In the rows, 128 means zero.
Known rows, with every step that occurs:
H/K: [134 136 112 147 153 135 143 172 140 111 123  95 153 103 139 153 104 110
 129  79 174 137 152  97 138 103 143 120 153 108 119 170]
N/E/J: [164 156 129 160 102 147 126 185 111 140 193  92 109  77 142 121 124 107
 145 160 173 133 193 123 117 118 124  90 104 161  97 194]
R/M/B/E: [127 173 154 173 147 141 160 143 156  67 163 133 135 111 109 123 147 125
 116 131 206  98 101 125 101 146 172  88  49 151 178 145]
J/M/B/T/Y: [126 153 134 148 158 159 121 122 149  45 132 147 115 119 143 158 124  93
  89 147 167 114 134  94 113 107 190 129  75 159 162 123]
X/T/N/E/B/M: [153 147 151 104 124 123  73 122  64  88 135 134 140  98 111 117 131 134
 185 134 153  79 169 108  80 139 165 120  89  97 145 239]
N/E/J/M: [157 168 127 168  95 146 122 176 112 126 193  87 111  82 164 119 129  98
 120 176 178 133 196 119 116 111 136  83 104 169  95 181]
M/B/T/H: [156 106 122 138 192 139 109 120 154  71 120 181 109 105  88 156 137 120
 132 121 179  85 139  88 131 120 183 135  67 153 177 172]
X/T/N: [129 129 128 101 133 136  75 125  67  96 127 121 144  96 106 127 132 141
 191 105 141  85 166 116  89 130 178 132  94  84 159 225]
Y/T: [151 151 122 156 153 120 128 128 148 132 150 107 157  83 132 144  98 139
 174 146 159 125 129 111 162 107 185 108  84 148 135 158]
G/M/B/T/H: [168 129 111 144 183 134 109 158 129  52 130 178 163 128  91 130 136 142
 166 103 157 101 134  92 127 140 161 144  74 152 156 162]
T/Y: [112 135 149 128 138 166 149 173  85  98 174 115 115 114 119 155  87  80
 133 113 135 145 130 116 111 115 159 156  86 151 131 114]
K/H: [151 165 122 147 143 134 144 145 141 133 151  75 113  80 137 171 143 101
 128  91 145 126 156 147 143  94 170  88 122 108 145 116]
E/B/T: [156 142 118 101 165  79  98 114 103  81 114 175 104 118 122 122 113 110
 172 102 154 104 127  76 148 130 102 120 107 134 131 101]
E/J/M/B: [143 147 121 176 101 159 103 136 143  78 183 124 102  79 177 148 127  94
 143 142 202 109 158 120 116 116 158  84  88 182 133 141]
R/M/B: [126 171 127 168 143 156 145 135 158  67 149 134 147 104 121 132 149 129
 119 117 205  98  99 121  83 134 170  90  62 152 181 144]
B/T/N/E: [133 140 113 126 181 121  96 163 117  77 118 134 111  93  78 133 139 139
 155 152 149 109 179  65 128 135 146 131  78 105 164 184]
J/M/B/T/N/E: [139 153 131 149 157 155 115 121 156  45 135 139 123 111 132 142 140 106
  90 159 177 109 159  85 109 116 198 121  82 150 168 164]
R/M/B/T/H: [120 156 113 180 177 135 126 132 150  58 129 155 135 104 102 132 160 132
 118 130 201  82 110 103 104 129 167  95  51 152 189 147]
M/B/E/J: [166 133 174 148 138 151 145 138 161  83 188 152  96 104 114 154 120 108
 148 130 202 100 141 123 138 148 180 109  55 161 157 165]
N/E/J/M/B/T: [161 164 129 173 117 151 113 166 134 105 177 111 103  83 151 127 137 103
 121 181 178 120 195 106 115 120 141  86  84 168 110 191]
T/N/E/J/M: [137 137 120 151 115 161 101 161 106  90 181  96 124  78 122 120 135 110
 150 164 186 132 204  89  98 136 170 115  96 141 153 207]
X/T: [135 143 127 106 130 123  90 133  79 113 126 123 138  98 125 131 124 138
 175 100 128  83 148 137 105 111 157 119 102  97 129 198]
Y/T/B: [137 170 128 157 154 146 115 128 161 112 156 117 138  78 135 129  92 135
 148 153 154 129 109  99 155 107 153 110  71 151 153 174]
Y/T/N/E/B: [164 147 131 150 153 124 110 117 133 115 160 113 158  81 115 121 107 131
 183 168 169 132 164  84 144 133 191 114  76 136 145 200]
E/B: [161 136 125  97 135 103 118 117  97  99 143 155 121 119 140 113  96  96
 162  90 164 121 121 101 131 121 121 120 128 150 125 106]
B/E/N: [154 154 190 152 142 100 161 151 124 100 152 121 108 131  73 110  92 129
 153 130 151 109 154 110 167 138 157 116 105 126 149 115]
E/J/M/B/T: [136 151 114 178 115 152  91 135 147  71 166 134  93  82 171 153 134  99
 149 147 198 103 162 106 126 117 152  85  81 176 140 142]
J/M/B/T: [136 152 129 144 163 147 113 116 162  46 123 146 123 113 147 149 132 106
  89 145 174 105 135  98 119 104 188 119  88 155 165 133]
B/T/N/E/J: [131 140 111 141 165 125  85 162 117  78 131 132 105  84  87 132 141 136
 171 158 159 103 190  66 130 141 138 121  74 115 151 192]
M/B/T: [154 129 134 126 180 149 117 124 169  65 120 174 109 106  96 164 132 131
 144 115 174  91 130  91 121 129 172 132  66 141 173 159]
J/M/B: [141 148 132 140 139 160 130 115 157  58 146 131 133 114 155 144 123  98
  86 136 185 117 133 111 107 102 198 115 101 164 159 131]
T/B: [122 159 126 120 135 172 118 158 136  83 156 122 104  93 128 112 101 116
  99 111 149 123 105  98 111 110 104 124 102 145 161 155]
N/E/B: [177 155 136 117 127 119 132 150  97 128 168 122 123 110 132 102 111  97
 130 139 160 137 164 108 117 123 119 110 123 152  98 164]
M/B: [161 126 139 122 147 170 140 125 162  84 149 154 122 105 114 161 119 118
 132 104 187 107 125 115 106 126 185 129  84 153 167 160]

Rows:
[185 161 159 125 129 108 134 148 102 112 167 129 121 107 130 107 111 107
 134 166 176 127 145 101 108 125 117 104 109 160 103 164] -> N/E/B/M
[145 135 130 151 120 171 105 150 120  83 181 109 125  82 120 127 136 107
 145 163 195 124 200  90  92 143 182 115  87 145 165 216] -> T/N/E/J/M/B
[128 174 151 187 138 144 149 144 157  68 177 131 126 100 118 128 149 124
 129 134 216  95 111 128 106 151 164  74  42 159 174 147] -> R/M/B/E/J
[173 148 149 137 155 139 143 165 137  56 162 153 161 136  99 125 125 140
 165 102 163 118 125 112 128 156 164 137  73 151 146 161] -> G/M/B/E
[138 159 164 166 117 107 140 168 119  98 201 102  92  98 141 126 115  95
 136 157 181 117 160 127 164 131 148  90  77 159 120 138] -> B/E/J/M
[143 139 121 152 159 134 108 119 145 111 150 105 161  76 110 143 107 141
 187 155 170 128 146  89 146 128 206 120  74 130 164 189] -> Y/T/N
[147 158 165 153 140 145 145 117 157  52 148 138 121 128 132 134 115 101
  92 148 181 108 139 109 128 118 204 113  93 159 167 120] -> J/M/B/E/N
[131 136 113 161 174 140 112 120 157  52 115 144 128 112 145 152 133  95
  78 136 182 105 148  86 133  99 197 120  97 152 163 151] -> J/M/B/T/H/K
[158 126 136 138 166 164 101 129 160  61 139 168 103  93  95 160 140 128
 159 142 193  91 168  80 111 151 174 125  52 141 180 196] -> M/B/T/N/E/J
[140 183 153 183 140 134 118 130 162  95 182 110 117  77 148 119  97 119
 137 180 166 125 122 100 174 119 153  90  53 159 147 175] -> Y/T/B/E/J/M
[158 148 131 158 154 138 118 129 140 122 159 103 160  75 108 129 110 139
 177 174 167 136 168  89 143 129 201 116  75 136 153 213] -> Y/T/N/E
[127 149 113 151 163 125  81 159 119  71 128 127 108  88 100 134 145 128
 153 170 161 104 190  67 127 134 145 118  74 121 157 185] -> B/T/N/E/J/M
[141 128 147 131 176 166 125 131 156  56 133 179 101 117  93 174 121 112
 141 121 165 100 129  90 117 133 176 149  50 146 169 147] -> M/B/T/Y
[116 142 153 107 124 148 103 142  56 105 141 126 128 108 120 146 111 110
 168 104 117  99 144 133  95 118 163 144  82 107 125 180] -> X/T/Y
[134 137 116 151 170 141 110 114 151  53 126 150 120 114 138 146 134  99
  84 148 177 100 143  97 126  99 197 121  88 162 167 141] -> J/M/B/T/H
[165 131 176 129 157 148 161 135 161  83 168 151 109 118  98 149 118 111
 128 126 188 106 127 120 131 141 190 127  65 150 166 166] -> M/B/E
[148 177 150 169 149 137 111 127 167  93 154 120 133  73 135 133  92 143
 148 177 169 114  89  93 143 113 150 101  56 157 151 171] -> Y/T/B/M
[157 124 140 128 178 162 111 128 161  60 127 168 115 102  82 156 141 133
 147 136 181  95 157  76 108 146 184 136  56 132 186 194] -> M/B/T/N/E
[132 171 174 118 130 137  93 132  90  88 132 137 109 109 106 101 111 137
 152 109 123  75 138 119 118 128 130 114  85  96 154 199] -> X/T/B/E/N
[124 175 129 175 161 152 124 139 157  54 133 145 139 100  96 129 165 139
 123 145 200  92 127  96  87 149 166  93  44 139 191 173] -> R/M/B/T/N/E
[156 132 132 112 135 142 110 145  94  92 163 119 137 100 101 108 123 110
 155 141 174 132 185  82 101 146 160 131 108 129 156 198] -> T/N/E/B
[108 140 132 133 178 126 115 167 105  74 125 144  96 108  95 157 113 111
 150 126 126 116 139  84 137 119 130 150  68 127 144 118] -> B/T/Y
[139 143 137 103 165  97 107 124  88  73 127 179  99 125 119 128 102  90
 168 104 147 117 123  77 139 131 107 140  92 140 127  92] -> E/B/T/Y
[164 160 146 120 148 117 127 156  93 111 155 140 107 115 119 113 113  93
 134 150 146 131 173  90 127 128 110 125  97 147 102 156] -> N/E/B/T/Y
[152 117 107 171 175 107 113 121 127 140 151 115 153  82 122 130 101 123
 157 156 161 118 144 107 175  91 201 117  86 163 140 180] -> Y/T/H
[131 176 163 183 147 143 157 131 162  61 151 140 134 118  94 118 139 137
 127 129 204  88 109 117 107 150 174  83  55 146 187 132] -> R/M/B/E/N
[132 172 179 139 138 148 135 154 139  77 160 132  88 113  97  96  90 123
 108 128 149 113 121  95 142 133 111 116  91 134 171 143] -> T/B/E/N
